Each row comes from the steps of one walk. Every step used is in the known rows, and no mark comes twice. Write the walk behind each row, first mark first.
Known rows:
tuded -> gifis -> bazu -> vomin -> gulemim: [ 0.32  1.96 -1.05  2.10 -0.80 -2.75 -0.18  3.36  0.80  0.65 -1.28 -0.72
  3.53 -0.36 -1.35  1.75 -2.29 -0.81]
gifis -> bazu -> vomin -> gulemim -> tuded -> keral: [-0.97 -0.30 -2.87  2.18  0.81 -3.86  0.31  3.06  2.08  0.52 -1.66 -1.10
  4.74  1.99  0.44  2.60 -3.10 -1.56]
gifis -> bazu -> vomin -> keral -> gulemim -> tuded: [-4.25 -2.15 -1.98  3.89 -2.44 -4.53  1.07 -0.10  3.11  0.65 -1.12 -1.53
  3.39  2.32  0.66  1.67 -1.99 -1.55]
bazu -> vomin: [-1.07  0.00 -0.37  2.11 -0.97 -2.12  0.31  2.45 -0.16 -0.67 -1.22 -0.43
  2.95 -0.06 -0.92  0.96 -1.70 -0.13]
gifis -> bazu -> vomin -> keral: [-2.43 -0.16 -0.64  3.67 -1.94 -2.72  0.77  2.04  0.71 -0.20 -0.92 -1.20
  2.71  0.23 -0.93  1.77 -2.43 -0.33]
gulemim -> tuded -> keral: [ 0.11  0.35 -0.81  0.98  1.70 -1.31  0.19  2.18 -0.14 -0.90 -1.34 -1.01
  2.17  1.84  1.10 -0.25 -1.99 -0.61]
vomin -> gulemim -> tuded -> gifis: [ 1.74  1.99 -0.70  1.87  1.56 -2.81 -0.21  0.51  0.72 -0.40 -0.73 -2.05
  2.34  0.56  1.08 -0.12 -1.43 -0.89]
vomin -> gifis -> bazu -> gulemim: [ 0.20  2.08 -0.64  3.68 -3.01 -2.62  0.59  1.56  0.29 -0.43 -0.27 -0.29
  3.49 -0.94 -2.04  2.37 -2.45 -1.30]
keral -> gulemim -> tuded -> gifis -> bazu: [-2.31  0.31 -0.37  1.34 -0.95 -1.76 -0.08  0.99  1.50  1.05 -1.55 -0.14
  1.21  1.38  0.28  0.89 -1.85 -1.55]
bazu -> vomin -> gulemim -> tuded -> keral -> gifis: [-0.38 -0.45 -3.07  1.44  0.53 -4.30  0.19  1.23  2.29 -0.65 -0.74 -1.24
  5.93  2.92  0.64 -1.14 -1.39 -1.03]
gulemim -> tuded -> gifis -> bazu -> vomin: [-1.12 -0.14 -0.79  1.56 -0.31 -1.33  0.28  3.87  1.60  0.28 -2.03  0.56
  2.91  0.95 -0.05  3.83 -3.51 -0.83]
gulemim -> tuded -> keral -> gifis -> bazu: [-2.58 -0.36 -1.08  0.69  0.06 -1.28 -0.24  2.22  1.22 -0.21 -1.08  0.71
  2.60  2.33  0.16  0.38 -2.44 -1.14]
tuded -> keral -> gifis: [-0.49  1.30 -0.40  0.23 -0.08 -0.71 -0.56  2.05 -0.89 -1.18 -0.48 -0.29
  3.03  1.60 -1.04 -3.41 -0.73 -0.09]
gulemim -> tuded: [-1.11 -0.21 -0.03  1.81  0.67 -2.07  0.28  0.53  0.48 -0.77 -0.96 -0.67
  1.17  0.31  0.92  1.65 -1.79 -0.65]
vomin -> bazu -> gulemim -> tuded -> gifis: [ 3.66  1.29 -0.46  1.23 -1.69 -3.01  0.98  2.04  0.68 -1.32  0.01 -1.55
  5.54  0.83  0.71  0.81 -2.14 -0.57]
gifis -> bazu: [-2.17  0.80  0.48  2.05 -0.73 -1.04 -0.11  2.39 -0.41  0.21 -1.15  0.22
  0.59 -0.95 -1.10  2.28 -2.11 -0.70]
bazu -> gulemim -> tuded -> keral: [ 1.59  0.53 -0.65  1.55  0.21 -1.83  0.54  3.10  0.26 -0.84 -1.09 -1.21
  4.49  2.47  0.87  0.42 -1.91 -1.07]

Write each row's walk:
[-0.76  0.66 -0.32  1.17 -0.14 -1.99 -0.01  0.06  0.93  0.11 -1.05 -1.05
  1.80  1.72  0.77 -1.07 -0.81 -1.09]	keral -> gulemim -> tuded -> gifis
[-1.13 -0.08 -0.93  3.03 -0.64 -2.23  0.67  2.52  1.69 -0.06 -1.36 -1.14
  3.27  1.62  0.58  2.37 -3.32 -0.46]	gulemim -> tuded -> gifis -> bazu -> vomin -> keral
[-2.86 -0.75 -1.53  1.74 -1.35 -2.44  0.24  2.15  2.44  1.21 -1.86  0.38
  3.28  1.87 -0.08  2.19 -2.55 -1.48]	keral -> gulemim -> tuded -> gifis -> bazu -> vomin
[ 1.28  2.56  1.05  1.87 -1.93 -0.47 -0.11  4.35 -0.39  0.22 -1.14  0.06
  3.18 -0.14 -1.59  1.98 -2.20 -0.80]	tuded -> gifis -> bazu -> gulemim
[-1.40  0.51 -1.71  3.23 -1.25 -3.73  0.10  2.21  1.24  0.61 -1.13 -0.75
  3.26 -0.77 -1.20  2.65 -2.10 -1.14]	gifis -> bazu -> vomin -> gulemim
[-2.04 -0.23 -0.94  2.88 -2.23 -2.88  0.39  0.25  0.88 -1.22  0.07 -1.43
  4.06  1.11 -0.80 -1.89 -0.89  0.25]	bazu -> vomin -> keral -> gifis
[-1.61  0.43 -2.26  1.46  0.64 -3.27 -0.40  1.25  1.90  0.23 -0.72 -0.80
  3.47  2.20  0.39 -0.01 -1.81 -1.64]	vomin -> gulemim -> tuded -> keral -> gifis -> bazu
[-0.70 -0.48 -1.41  2.80 -1.34 -3.47  0.80  0.13  1.98 -0.19 -0.87 -2.37
  3.92  3.05  1.08 -1.66 -1.11 -0.68]	bazu -> vomin -> keral -> gulemim -> tuded -> gifis
[-0.79  1.17 -0.18  1.30 -1.17 -0.55 -0.08  4.57  0.09  0.28 -1.75  0.57
  2.76 -0.34 -1.55  2.34 -2.91 -0.29]	tuded -> gifis -> bazu -> vomin
[ 0.90  1.22 -1.67  2.85 -1.34 -2.41  0.74  2.52  1.13 -0.74 -0.86 -0.58
  4.85  1.64 -0.35  2.01 -3.28 -1.66]	vomin -> gifis -> bazu -> gulemim -> tuded -> keral
[ 0.03  0.21 -0.63  1.85 -0.59 -1.81  0.46  4.20  0.78  0.12 -1.52 -0.23
  4.21  2.30  0.28  2.52 -2.89 -1.57]	gifis -> bazu -> gulemim -> tuded -> keral
[-3.77 -0.71 -0.85  1.82 -2.36 -1.88  0.00  2.44  1.19  0.04 -0.99  1.47
  3.23  0.19 -1.98  1.84 -2.24 -0.60]	keral -> gifis -> bazu -> vomin
[-1.74  0.77 -0.08  3.45 -3.89 -2.55  0.30  1.07  0.75 -0.46  0.09 -0.83
  4.02  0.75 -1.36 -0.20 -1.30 -0.78]	vomin -> keral -> gifis -> bazu -> gulemim
[-2.13 -0.87 -2.23  3.22 -0.15 -4.63  0.50  1.44  2.69  0.73 -1.30 -0.63
  3.54  0.35  0.34  4.23 -2.89 -1.73]	gifis -> bazu -> vomin -> gulemim -> tuded
[-2.66 -0.64 -0.53  2.32 -2.52 -2.24  0.39  1.68  2.08  0.12 -0.61  1.00
  3.81  1.23 -0.36  3.05 -2.33 -1.48]	keral -> gifis -> bazu -> gulemim -> tuded
[-2.54 -0.39 -0.50  2.27 -1.49 -1.73  0.35  3.41  0.58  0.23 -1.53  0.58
  2.47 -0.53 -1.48  3.41 -2.75 -0.69]	gifis -> bazu -> vomin
[ 2.51  1.10 -0.22  2.20 -2.88 -3.51  0.96  1.53 -0.32 -1.40  0.39 -1.69
  5.18 -0.75 -0.75  0.61 -1.26 -0.55]	vomin -> bazu -> gulemim
[-2.37 -0.88 -0.69  2.06 -0.24 -3.13  0.35 -1.14  1.33  0.15 -0.91 -1.08
  1.51  1.36  0.92 -0.08 -0.66 -1.41]	keral -> gulemim -> tuded
[ 0.21  1.72 -0.85  2.04  0.68 -2.47 -0.24  1.53  1.29  0.54 -1.22 -1.04
  1.86  0.18  0.54  2.23 -2.51 -1.38]	vomin -> gulemim -> tuded -> gifis -> bazu
[ 2.06  0.08 -1.97  0.55 -2.24 -3.50  0.82  1.66  1.33 -1.71  0.43 -1.23
  7.27  2.64  0.54 -1.20 -1.64 -0.76]	vomin -> bazu -> gulemim -> tuded -> keral -> gifis
